What can hang from each mark:
niduzan: rusigas vebaz
rutup: rusigas
pupokul: zupu
vozem: pivod sife vebaz
pivod: kasi vozem
kasi: pivod reta
reta: kasi
vebaz: niduzan vozem
rusigas: niduzan rutup
zupu: pupokul sife
sife: zupu

Known rows, with every way that one mark hangs from another:
(pivod vozem): [ 20  -3   1 -11  -2  11  -1  12  15 -13  -7   0  -9  -6   9 -26   5 -16
  24   8   5 -11   3 -22   1  -3 -16   6   9  -2 -10  17   6  -7  12]
(rusigas niduzan rutup): [  2  24   0  -8   6  40 -13 -13  11 -11   2   8  35  -3 -20  -7  -9  -1
 -22   9 -14 -15 -23  10   2  32   5  15   4  13  -9 -14   0   5 -16]
(pupokul (zupu sife)): [ 16  31 -14 -39  25  -4 -12  16  10 -13 -37   3  28 -22   8 -11   1  -6
 -10  17  -3 -20  24  -9 -22  38  -8   3  20 -15 -13  15 -20  23  18]
(vebaz (vozem (pivod (kasi reta)) sife)): [  9  -2 -24 -15  12   8  -5   6  -5 -32  -3  -8 -34 -17  -5 -19   9 -10
  21 -28 -11  16   9 -19   2 -25 -31   8  19 -49  -7  20  13  -7 -13]
(vozem (pivod (kasi reta)) sife vebaz): [ 20   9  14  -7  15   3 -18  -4  -3 -15  -8 -11 -33 -12 -10 -29   4  -4
  18 -34  -6  18  12  -3   2 -24 -42 -11  16 -41 -16  16  -7  -8 -14]
(vebaz (niduzan rusigas) (vozem pivod)): [-18  27   9 -14   9  29  -5  -1   7   0  -8  11  -3   5 -18  -2   1   6
 -11 -31 -24   2  11   4  17 -15  12   2  14  -2 -26  16  -4  -3  -8]
(vozem (pivod kasi) sife (vebaz niduzan)): [ 14  22  24 -10  12   9 -20  -5   3   1 -10   3 -20   1  -8 -24   4   6
   7 -32  -8  14  11  -3   8 -26 -22 -12  14 -22 -29  20 -11  -8 -14]
(niduzan (rusigas rutup) vebaz): [-13  23  17 -13   9  37 -12  -7  10   7  -1  27  29  11 -27  -1 -24   5
 -25  -7 -14  -9 -19  20  10  24  21   1   6  29 -24   0   4   9   2]
(vozem (pivod (kasi reta)) sife): [ 13  -2 -13 -10  14   1 -19   1  -2 -32  -6 -13 -25 -21 -15 -33  -3 -11
  26 -27  -9  15  -6  -3  -2 -10 -46  -4  22 -43 -10  12   8  -6  -3]
(vebaz niduzan (vozem (sife (zupu pupokul)))): [  7  19 -20 -27  23   7  -6   8   1  -3 -27  16   2   5  19   6  -9   9
 -13 -11   4   4  11 -21  -5  -7   2   3  24 -22 -38  28   6   9   6]
(rusigas (niduzan vebaz) rutup): [ -3  29   2  -6   7  46 -11  -6  11   4   8  23  37   5 -29  -2 -15   6
 -33  17 -10 -14 -24  16   7  31  16  12   3  12  -8  -9  13   7 -15]
(vebaz (niduzan rusigas) vozem): [-16  18   6 -20  11  27  -3  -1  10  -2 -11  18   1   8 -11   8  -9   2
 -16 -21 -17  -5  10   1   9  -9  18   0  11  14 -30  16  -7   1  -3]
(rusigas (niduzan (vebaz vozem)) rutup): [ -4  28  -5  -6   7  47  -6  -5   7   4  10  23  29   6 -24   1 -10   7
 -33  12 -11  -9 -19  10   9  20  19  17   3   1  -7  -5  17   6 -23]
(reta (kasi (pivod (vozem sife vebaz)))): [ 35   3   7  -5  17 -15  -7  -3   6  -1 -21 -11 -32 -13 -11 -14 -26 -22
  11   7  26  -2  -8  -6  -3 -10 -31  -9   7 -15   7   4 -16  -3   3]
(pivod (kasi reta) (vozem vebaz)): [  2 -11  18   2   5   1  -4   2   4   2  -3 -16 -42 -16   1 -29  -4 -19
  21 -17  -2  -9  10  12  -5 -22 -38  -7  11 -16 -11   9 -17  -2  -7]
(reta (kasi (pivod vozem))): [ 24   1   3  -5  16 -10  -6  -1   8  -5 -19 -13 -29 -19 -20 -15 -26 -25
  13  10  21  -8 -11  -1  -3  -3 -29  -6   7 -10  14   1 -16  -1   9]
(kasi pivod): [ 17   8  -2 -15  11   7 -14  -2  12 -15 -11  -5 -16 -15 -28  -9 -15 -23
  12   6   7  -8  -8 -17  -6   2 -21   3   6   4  12   2  -3   2  18]
(zupu sife): [ 13  13 -15 -38  19   5 -21  10  12 -24 -25   2  18 -22   1  -9  -3 -10
   6  13  -1 -15  16 -12 -14  26  -8  -1  16  -2 -13  10 -14  10  13]
(rutup (rusigas (niduzan (vebaz vozem)))): [  2  17  -4 -10   9  42  -4  -5  13   0   7  19  24  -2 -21  -9  -7   2
 -30  19 -14 -11 -13   1   2  23   5  15   4  -7   1 -10  19   2 -18]
(vozem vebaz): [ 10  13  23 -21  11  23 -10   4  13 -13  -9   7  -8  -7 -15  -9   6  -5
   4  -2  -3  -8  23 -18  -1  -1  -8  -6   3  10 -13  20 -16  -4  10]
(zupu pupokul sife): [ 10  31 -17 -39  32  -5 -11  18   7 -12 -45   1  30 -22  22 -11  -5   2
  -8  14   2 -21  21 -11 -25  44 -12   6  25 -16 -20  15 -18  24  25]
(pivod (vozem vebaz)): [ 25   4  20  -9  -1  12  -1   8  14   0  -8   1 -14   0  12 -23  10 -10
  19   3   6  -9  16 -22   4 -13 -14   1   5  -1 -14  20  -4  -8   6]
(reta kasi): [  7   0   0 -19  20   5  -8   6   9 -24 -16  -4 -14 -23 -29 -11 -20 -15
   6   7   8 -10  -1   0  -6  12 -20  -9   9  -2   2  10 -19  -1  13]
(vozem pivod): [  2  16   2 -15   7  23 -13   8  10 -28  -3  -5  -6 -20 -28 -27  13  -7
  19 -10 -16  -2   8 -14   6   4 -20   3  13 -15   0  16   2  -8  12]
(rutup (rusigas (niduzan (vebaz (vozem pivod))))): [  2  22  -2  -7   8  43  -5  -6  12   1   8  16  22  -4 -25 -14  -2   4
 -28  14 -18  -8 -12   2   5  20   2  16   5 -14   3 -10  20  -1 -21]
(vebaz (niduzan (rusigas rutup)) (vozem pivod)): [-22  33  11 -10   9  34  -6 -10   5   4  -7   9   4   7 -14   0   1   8
 -18 -36 -26   1   4   9  20 -11  15   6  13   3 -29   8  -8  -1 -18]
(rutup (rusigas (niduzan vebaz))): [  3  18   1 -10   9  42  -8  -6  16   0   5  19  30  -3 -26 -12 -11   1
 -30  23 -13 -14 -17   5   0  31   3  11   4   1   0 -12  16   3 -12]
(vebaz (niduzan (rusigas rutup))): [-18  25  22 -16   9  31 -15 -12  16   2 -14  16  25   8 -19   2 -21   2
 -23 -15 -16 -14  -9  17   7  17  16  -5   9  41 -35   1 -19   7   4]
(rutup rusigas): [  3   8   0 -18   9  30  -8  -8  16 -18  -5   4  14 -14 -13 -16  -2  -8
  -8   7 -14 -13  -6 -12  -5  24 -12  10   7   5  -4  -7  -1   0  -3]
(sife (zupu pupokul)): [  4  25 -15 -31  32   2 -16  12   0  -9 -35   0  25 -18  12  -9 -10   7
  -6   5   3 -17   5 -13 -24  37 -15   3  27 -18 -25  20  -9  23  40]
(pivod (kasi reta)): [-18 -13  -4 -14  15  10 -13   3   4 -28  -3 -12 -28 -31 -31 -18 -15 -21
  14 -16 -14 -10  -1  17 -14   3 -36  -7  15  -7  -4   6 -15   4   7]

Rows:
[ -2 -19   0   0   4   0  -4   6   5 -11  -2 -17 -36 -22  -2 -31  -9 -25
  27 -12  -4 -11  -3  13  -8 -13 -41  -2  15 -18  -7   7  -6  -1   0]
(pivod (kasi reta) vozem)
[-14  22   7 -13   9  38  -4  -5   5   7   2  27  18  12 -19   5 -16   7
 -25 -14 -17  -3 -12  11  14   8  24   8   7  13 -23   5   9   7  -9]
(niduzan (rusigas rutup) (vebaz vozem))
[  0  19  -2 -18  11  21  -6 -11   5  -2 -15  19   9  17   7   8 -14   5
 -19 -28 -11   6  -5  -3  10 -10  15   4  14   7 -42  11  -1   2 -18]
(vebaz (niduzan (rusigas rutup)) (vozem sife))
[ -5  32  -3  -3   7  47  -7  -5   6   5  12  19  27   5 -27  -3  -5   8
 -30   7 -14  -6 -18  12  13  17  16  18   4  -7  -5  -5  19   4 -26]
(rusigas (niduzan (vebaz (vozem pivod))) rutup)
[  9   4 -17 -22  12  24  -2  18   6 -12   1  28  -9   2 -14  -2  -5   0
  -1   8   5   6   7 -23   3  -8   4   5  10 -18 -10  30  31  -2   7]
(niduzan (vebaz (vozem sife)))
[ 22  23  27 -18  13  15 -17 -13   9   4 -20  19  10  20   7   0 -14   7
 -15 -19   2   6   4  -7   6  -5   3 -12   8  16 -45  13 -14   0  -8]
(vozem sife (vebaz (niduzan (rusigas rutup))))
[-20  24   7 -16  10  32  -4  -9   8   2 -10  16   8  10  -8  10  -9   4
 -23 -26 -20  -5   2   6  12  -5  21   5  10  19 -34   8 -11   4 -13]
(vebaz (niduzan (rusigas rutup)) vozem)
[ -3  20  29 -10   9  20 -15   0   4  -8   1  -9 -24 -18 -29 -30  17  -2
  15 -27 -21   0  19  -1   7 -16 -26  -5   8 -17  -6  16 -20  -8  -5]
(vozem (pivod kasi) vebaz)
[  2  20  -7 -11   9  38  -5  12   9  -5  11  23  12  -1 -35  -7  -4   4
 -17  17  -9  -4  -3   2   8   9   9   9   6 -16   2  11  27  -1  -5]
(rusigas (niduzan (vebaz (vozem pivod))))
[ -5  29  40 -16  11  30 -13 -11  14  10 -14  15  10  10 -14   1  -8   6
 -20 -16 -11 -10  14   7   8   3  11 -11   3  33 -32   9 -28   2  -2]
(vozem (vebaz (niduzan (rusigas rutup))))
[ 34  -1   4   4  14 -12 -10  -7   3   1 -18 -18 -44  -7  -1 -12 -23 -28
  15  -5  26   4   1  -3  -5 -20 -44  -6  11 -23   6  -2   1   1   2]
(kasi (pivod (vozem sife vebaz)) reta)
[  4  18 -10 -17  11  18  -5   6   5 -12 -11  12 -15   4  -2  -6   6   4
   1 -21  -7  13  14 -20  12 -25  -2   3  17 -25 -25  26  12  -8  -9]
(vebaz niduzan (vozem pivod sife))
[ 21   2  11   5  13  -4  -8  -6   6   4 -15 -20 -45 -12 -11 -11 -20 -29
  12  -4  19  -4   6   3  -4 -17 -40  -6   9 -15  12  -3  -6   3   5]
(kasi (pivod (vozem vebaz)) reta)
[ 41  -3 -13 -15   6  -6  -9   9   6 -11 -19   1   0   0  32 -25  -3  -9
  24   6  17  -1  -5 -30  -6  -3 -22   4  18 -22 -26  19  14  -1  14]
(pivod (vozem (sife zupu)))
[ -1  19   0 -14  10  31  -6  -7   2   4  -1  29  18  17  -9   4 -18   8
 -22 -16 -10   5 -16   5  13   5  20   8   9   5 -29   7  16   6 -13]
(niduzan (rusigas rutup) (vebaz (vozem sife)))
[ 19 -19 -14  -4  12 -17 -13   3  -4  -8 -14 -16 -28 -16  21 -30 -17 -18
  26 -15   9   0 -11   5 -15 -12 -47  -4  25 -37 -23   9   2   5   1]
(pivod (kasi reta) (vozem (sife zupu)))
[-15   8  -9 -12  13  28  -3  17   2  -8   7  14 -24 -11 -33  -9  -2  -2
   1  -6  -8   3  12   0   7 -12  -6   3  12 -27   1  24  21  -1   2]
(niduzan (vebaz (vozem (pivod (kasi reta)))))
[ 22 -16   9   0   7 -10  -6   1   0  -3  -8 -13 -42  -9  16 -30  -8 -18
  25 -19   7   3   3   3  -6 -27 -44  -7  14 -28 -20  12  -7  -3 -12]
(pivod (kasi reta) (vozem sife vebaz))
[-14   5   1  -8  12  16 -15   4   3 -26   0 -17 -26 -31 -36 -31   3 -13
  21 -24 -21  -1   4  10   0  -3 -37  -3  17 -25   2   8  -7  -3   3]
(vozem (pivod (kasi reta)))
[ 13  17  32  -4  -1  18  -3  -4  15  16 -12   7   0  12  14 -16   0  -3
   0  -8   0 -11   8  -4  11 -10   0  -1   5  16 -29  10 -13  -3  -5]
(pivod (vozem (vebaz (niduzan (rusigas rutup)))))
[-10  20   7 -14  10  32  -4   7   5   2   4  24   4   6 -29  -5  -8   6
 -12 -14 -18   3   0   6  15  -2  15   2  10  -4 -15  17  17   1   1]
(niduzan rusigas (vebaz (vozem pivod)))
[ 16  13  31  -6   0  15  -3   2  16  13 -12   8  -5  10  11 -17   0  -5
   5  -4   2 -10  12  -7   9 -12  -2  -5   5  13 -27  16 -10  -5   2]
(pivod (vozem (vebaz (niduzan rusigas))))
[ -3  25  39 -19  12  27 -13  -5  15   7 -14  16   4   8 -17   0  -7   4
 -16 -13  -9 -10  19   3   6   0   9 -14   4  30 -30  15 -25   0   5]
(vozem (vebaz (niduzan rusigas)))
[ 26  36  17 -17  22   5 -26  -4   0   8 -25   6   2   6   8 -14   2  16
  -3 -23   4  14  15 -14   4 -11 -14 -13  21 -29 -38  23  -5   1   2]
(vozem pivod (sife zupu) (vebaz niduzan))
[-15  23  -1 -16  10  29  -3   7   8  -7  -6   9 -15  -3 -18  -4  10   2
  -3 -20 -16   1  20 -11  13 -20   4   4  14 -13 -16  24   2  -6  -5]
(vebaz niduzan (vozem pivod))
[ 35   8  21  -8   1   4  -5   1  12   9 -16  11  -5  17  26 -18  -4  -3
   8  -6  11   1   6 -16   7 -18  -8  -6   9   1 -35  19   0  -7  -3]
(pivod (vozem sife (vebaz (niduzan rusigas))))
[  2   7 -14 -16  11  22  -4  17   2 -10   6  20 -17  -4 -21 -12   0   1
   5  -4  -4  10   5 -15   7 -15  -4   5  13 -32  -7  28  29  -4   0]
(niduzan (vebaz (vozem (pivod kasi) sife)))
[  3  15  -8 -14   9  37  -4  13  10  -6   9  27  14   1 -32  -2  -8   2
 -20  22  -6  -7  -4   1   4  12  12   8   5  -8   0  12  26   1  -2]
(rusigas (niduzan (vebaz vozem)))
[ 18  -3  -2   4  13  -5  -8  -3   6  -5 -15 -21 -41 -17 -14 -13 -24 -33
  16  -1  18  -5  -3   3  -6 -10 -41  -2  12 -16  15  -5   1   4  10]
(kasi (pivod vozem) reta)
[  3  16   0 -15  11  25  -6   5   2  -2   1  26   4  11 -19  -6 -11   7
 -10 -15 -11  11  -5   0  14  -6  11   2  12 -13 -21  19  24   0  -2]
(niduzan rusigas (vebaz (vozem pivod sife)))
[ 26   5  12  -4  17 -10  -6  -2   8   1 -19 -13 -32 -16 -19 -14 -24 -22
  10   8  22  -8  -5  -1  -2  -8 -28  -8   5  -9  12   2 -21  -2   5]
(reta (kasi (pivod (vozem vebaz))))
[ 29 -10  11  -6   0  -6  -6   3   5  -2  -5  -4 -29  -4  20 -34   1 -14
  28 -12   4   1  -1 -13  -3 -26 -32  -1  10 -19 -23  17  -5  -7 -10]
(pivod kasi (vozem sife vebaz))
[-15  29   9  -8   8  39  -5  -6   3   8   4  22  14  10 -24  -2  -8   9
 -21 -22 -21   1 -10  14  19   4  20   9   9   2 -19   5  11   4 -13]
(niduzan (rusigas rutup) (vebaz (vozem pivod)))
[ 18 -24  -9  -2   5 -11  -6   4   1 -15  -7 -14 -36 -15  13 -33 -13 -24
  30 -14   5   1 -10   3  -9 -18 -47  -3  18 -30 -16   9   4  -2  -5]
(pivod (kasi reta) (vozem sife))
[  6   9 -14 -23  12  16  -3   6   7 -14 -14  19 -10   7   4   5  -4   0
  -4 -11   0   7  12 -23   4 -19   4   2  14  -9 -29  27   9  -3  -4]
(vebaz niduzan (vozem sife))
